What can hang from each mark
J_411: J_484
J_935: J_411 J_876
J_421: J_469 J_935
J_113: J_411 J_876
J_876: J_113 J_935
J_469: J_411 J_421 J_876

Known rows, with every way that one mark hangs from another
J_876(J_935(J_411)): [ 0.445 -1.019  3.004  2.946 -0.706  1.993 -2.732 -1.696 -0.521 -1.603
 -0.734  0.170 -0.307  3.505 -0.894  0.709 -1.858  2.417 -0.695]
J_469(J_411(J_484) J_421 J_876): [-3.651  2.456 -2.150  1.680 -3.358  3.028  0.892 -0.003 -3.558  1.299
 -2.659  3.778  0.056  2.164  1.348  2.555  3.648  5.642  1.328]
J_469(J_411 J_421 J_876(J_113)): [-2.263 -3.215 -2.530  2.858 -2.747  4.071 -1.339 -0.491 -3.079  0.222
 -3.373  4.326  0.763  0.741 -0.933  1.564  5.271  4.151 -2.123]
J_935(J_411(J_484) J_876(J_113)): [ 1.261  0.451  2.987 -1.282 -1.928  3.093 -2.868 -2.516 -1.899  1.713
 -1.657  1.589 -1.373  0.287 -1.957 -3.630 -0.077  3.405 -0.199]
J_935(J_876(J_113(J_411))): [ 2.347 -3.599  1.879 -2.416 -1.416  3.483 -0.895 -1.016  0.290  1.831
  0.732 -0.033 -0.709 -2.827 -1.075 -4.166  1.591  0.660  1.539]
J_876(J_113 J_935): [-0.067 -5.058  1.777  0.492 -1.824 -1.347 -3.958 -2.472 -0.918 -1.664
 -2.350 -0.159  1.095  1.532 -1.483 -1.478 -0.062  0.433 -1.207]
J_935(J_411 J_876(J_113)): [ 2.511 -2.142  2.206  0.496 -0.230  4.680 -2.943 -1.470 -1.132  0.835
 -0.973  1.832 -1.274 -0.246 -3.094 -3.121  1.096  2.040 -1.781]
J_935(J_411(J_484) J_876): [ 1.121  3.586  2.826 -0.695 -1.012  3.627 -0.887 -0.971 -1.674  2.090
 -0.053  0.838 -2.039  1.198 -1.098 -2.148 -0.589  3.762  1.645]
J_421(J_469(J_411 J_876) J_935): [-4.642  4.423 -3.219  1.001 -0.438  5.377 -1.210  1.645 -3.793  1.529
 -0.957  5.354 -0.086 -3.092  2.135  0.808  3.713  5.081 -0.803]
J_469(J_411 J_421 J_876(J_935)): [-2.762 -2.119 -1.339  4.526 -2.642  3.774 -0.969  0.646 -3.703 -0.467
 -2.590  2.611  0.752  4.370 -0.251  3.209  4.342  4.734  0.578]
J_876(J_113 J_935(J_411)): [ 0.804 -3.955  3.433  2.263 -1.622  1.432 -4.915 -3.269 -0.835 -2.165
 -2.183  0.904  0.103  2.779 -1.767 -0.787 -1.423  2.349 -2.636]
J_421(J_935(J_411(J_484))): [-1.104  6.023  1.551 -1.307 -1.889  2.236 -1.155 -1.406 -1.662  0.236
 -0.784  3.227 -2.676  1.733  1.680 -1.217 -3.915  2.075  1.232]
J_411(J_484): [-1.192  2.603  0.739 -1.579 -1.780 -1.377  0.061 -1.407 -0.698  0.608
 -0.625 -0.295 -0.223  0.468  1.189 -0.526 -1.323  1.401  1.274]
J_113(J_876): [ 0.059  1.926 -0.353 -0.438  0.505  1.240 -0.823  1.448  1.794 -1.509
  1.316 -1.805 -0.562  0.888 -0.530 -0.936 -2.787 -2.392  0.306]
J_469(J_876(J_935)): [-1.525 -0.515  1.431  3.069 -0.129  0.824 -0.474 -1.230 -2.463 -1.730
 -1.035 -0.648 -0.122  4.323  1.013 -0.336  1.074  2.713 -0.398]
J_421(J_469 J_935): [-3.164  4.398 -1.934 -1.053  0.414  1.680 -1.363  1.444 -2.140  1.232
 -0.305  3.633 -0.062 -3.264  1.478 -1.443 -0.031  0.021  0.173]
J_469(J_411(J_484) J_421): [-2.622  1.040 -1.931  0.004 -4.108  1.422 -0.541  0.549 -1.705  1.907
 -2.503  3.129  0.587  0.499 -0.234  2.774  2.179  3.339  2.321]
J_469(J_876): [-0.998  1.406 -0.296  2.028  0.567  1.651  1.610 -0.545 -1.641 -0.575
 -0.465  0.510 -0.615  1.672  1.447 -0.269  1.470  2.260 -1.072]
J_935(J_411): [ 1.028  0.779  1.637  1.712  0.273  2.580 -0.629 -0.847  0.114 -0.554
 -0.036  1.306 -0.795  1.157 -0.282  0.748 -1.400  1.695 -1.317]
J_469(J_411(J_484) J_421(J_935)): [-3.543  3.451 -2.741 -1.600 -4.553  2.344 -1.003  1.231 -3.020  2.143
 -2.626  5.227 -1.102  0.516  0.655  1.615  0.873  2.326  3.606]

Rows
[-0.508 -3.168  3.669 -2.124 -4.698 -1.060 -2.898 -4.363  0.086 -0.504
 -1.344 -0.614  0.523  0.513  1.263 -2.535 -2.344  2.196  2.133]  J_876(J_113(J_411(J_484)) J_935)
[-0.471  3.717  3.539  0.805 -1.814  1.719 -3.394 -1.583  0.425 -2.246
 -0.232 -1.527 -1.312  4.873 -0.149 -0.651 -5.791  1.332  0.982]  J_113(J_876(J_935(J_411(J_484))))
[ 1.116 -1.080  2.714 -3.919 -3.241  2.097 -0.895 -2.243 -0.220  2.546
  0.100  0.170 -0.939 -2.339  0.019 -4.838  0.064  2.078  2.811]  J_935(J_876(J_113(J_411(J_484))))
[-1.781 -4.695  0.187  2.874 -2.670  2.451 -3.576 -2.386 -2.720 -1.269
 -3.075  1.308  1.171  1.631 -0.650  0.258  3.549  5.497 -2.251]  J_469(J_411 J_876(J_113 J_935))
[-0.663  0.738  0.120 -3.564 -1.062  5.397 -2.338  0.579 -1.471  3.067
  0.671  3.707 -0.702 -6.091  0.300 -5.565  1.207  0.790  1.640]  J_421(J_469 J_935(J_876(J_113(J_411))))
[-0.182 -1.623  4.136  0.664 -3.255  0.012 -4.812 -4.739 -1.355 -1.297
 -3.134  0.942 -0.031  2.929 -0.732 -1.250 -2.681  3.896 -1.321]  J_876(J_113 J_935(J_411(J_484)))
[-0.568  2.062  3.112 -1.864 -3.034  0.497 -1.498 -1.232  1.892 -1.522
  1.456 -3.263 -0.638  2.302  1.728 -2.060 -5.578 -0.001  4.043]  J_113(J_411(J_484) J_876(J_935))
[-0.041  3.652  1.574 -3.349 -2.414  1.460  0.346 -0.435  2.590 -0.323
  2.217 -2.190 -1.143 -0.158  2.373 -1.933 -5.337 -0.483  3.309]  J_113(J_411(J_484) J_876)
[-3.377  2.324 -3.522  2.043 -2.319  5.472  0.631  2.018 -3.788  0.828
 -2.084  5.728 -1.369  1.868  0.985  1.887  3.427  3.285  1.338]  J_469(J_411 J_421(J_935) J_876)
[-2.327  2.640  2.525  4.285 -2.686  3.032 -0.701 -2.433 -3.836 -1.128
 -2.897  2.626 -1.204  7.337  1.148  1.145 -0.572  5.258  0.577]  J_469(J_421 J_876(J_935(J_411(J_484))))
[-0.806  5.865  0.694 -0.764 -2.349  5.492 -0.506  1.039 -3.694  2.600
 -1.379  4.823 -3.439  2.878 -0.699 -2.103 -1.006  1.868  3.754]  J_469(J_421(J_935(J_411(J_484) J_876)))
[-2.025  5.553  0.358 -0.215 -3.013  3.074 -0.548 -0.230 -2.668  0.650
 -2.012  5.145 -2.547  3.163  1.093  0.255 -2.753  1.242  2.286]  J_469(J_421(J_935(J_411(J_484))))
[ 0.615  0.969  2.915  2.322 -0.217  3.130 -3.474 -0.106  1.200 -3.204
  0.453 -1.633 -1.028  4.194 -1.228 -0.129 -4.600 -0.066 -0.597]  J_113(J_876(J_935(J_411)))
[-1.944 -3.962  0.422  3.610 -2.223  1.398 -1.898 -1.703 -3.594 -1.844
 -3.795  2.127  0.700  4.797 -0.577 -0.379  2.420  1.829 -1.363]  J_469(J_421 J_876(J_113 J_935))
[ 0.466 -0.604  2.332 -0.382 -1.470  2.082 -1.426  0.095  2.654 -2.025
  2.219 -3.056 -0.528  1.842  0.766 -1.301 -4.378 -1.483  2.684]  J_113(J_411 J_876(J_935))
[-4.713  5.793 -2.536 -2.292 -2.733  2.291 -2.641  0.860 -3.022  2.854
 -1.680  4.741  0.363 -4.301  1.778  0.171  1.045  4.114  1.767]  J_421(J_469(J_411(J_484)) J_935)
[-3.746  3.196 -1.772 -0.917 -2.295  1.548 -2.310  0.159 -1.916  2.616
 -1.360  2.799  1.827 -4.559  0.861  1.492  2.360  5.385  0.329]  J_421(J_469(J_411(J_484)))
[ 0.586 -5.860  3.028 -0.591 -2.864  0.335 -2.763 -3.067  0.716 -1.181
 -0.693 -0.581  0.762  0.081  0.250 -1.867 -1.042  0.543  0.563]  J_876(J_113(J_411) J_935)
[-1.902  8.102  0.923 -1.677 -0.597  5.463 -2.373  0.498 -3.569  3.275
 -0.210  4.601 -2.053 -2.135  0.298 -3.615 -0.602  3.929  1.786]  J_421(J_469 J_935(J_411(J_484) J_876))
[-1.695 -2.305 -1.098  2.389 -1.309  2.080 -0.108 -1.162 -2.765 -0.792
 -2.815  3.094  0.293  2.427 -0.233 -0.532  3.070  1.095 -1.837]  J_469(J_421 J_876(J_113))
[-3.659  1.903 -2.518  2.604  0.045  4.416 -0.896  0.838 -2.914  1.281
 -0.939  3.328  1.502 -3.273  1.266  1.920  4.919  6.276 -2.101]  J_421(J_469(J_411 J_876))
[-1.204 -3.816  1.662  2.459 -1.094  0.520 -2.460 -2.975 -2.634 -2.241
 -2.614  0.063  0.519  3.271  0.057 -1.755  1.345  2.738 -2.149]  J_469(J_876(J_113 J_935))
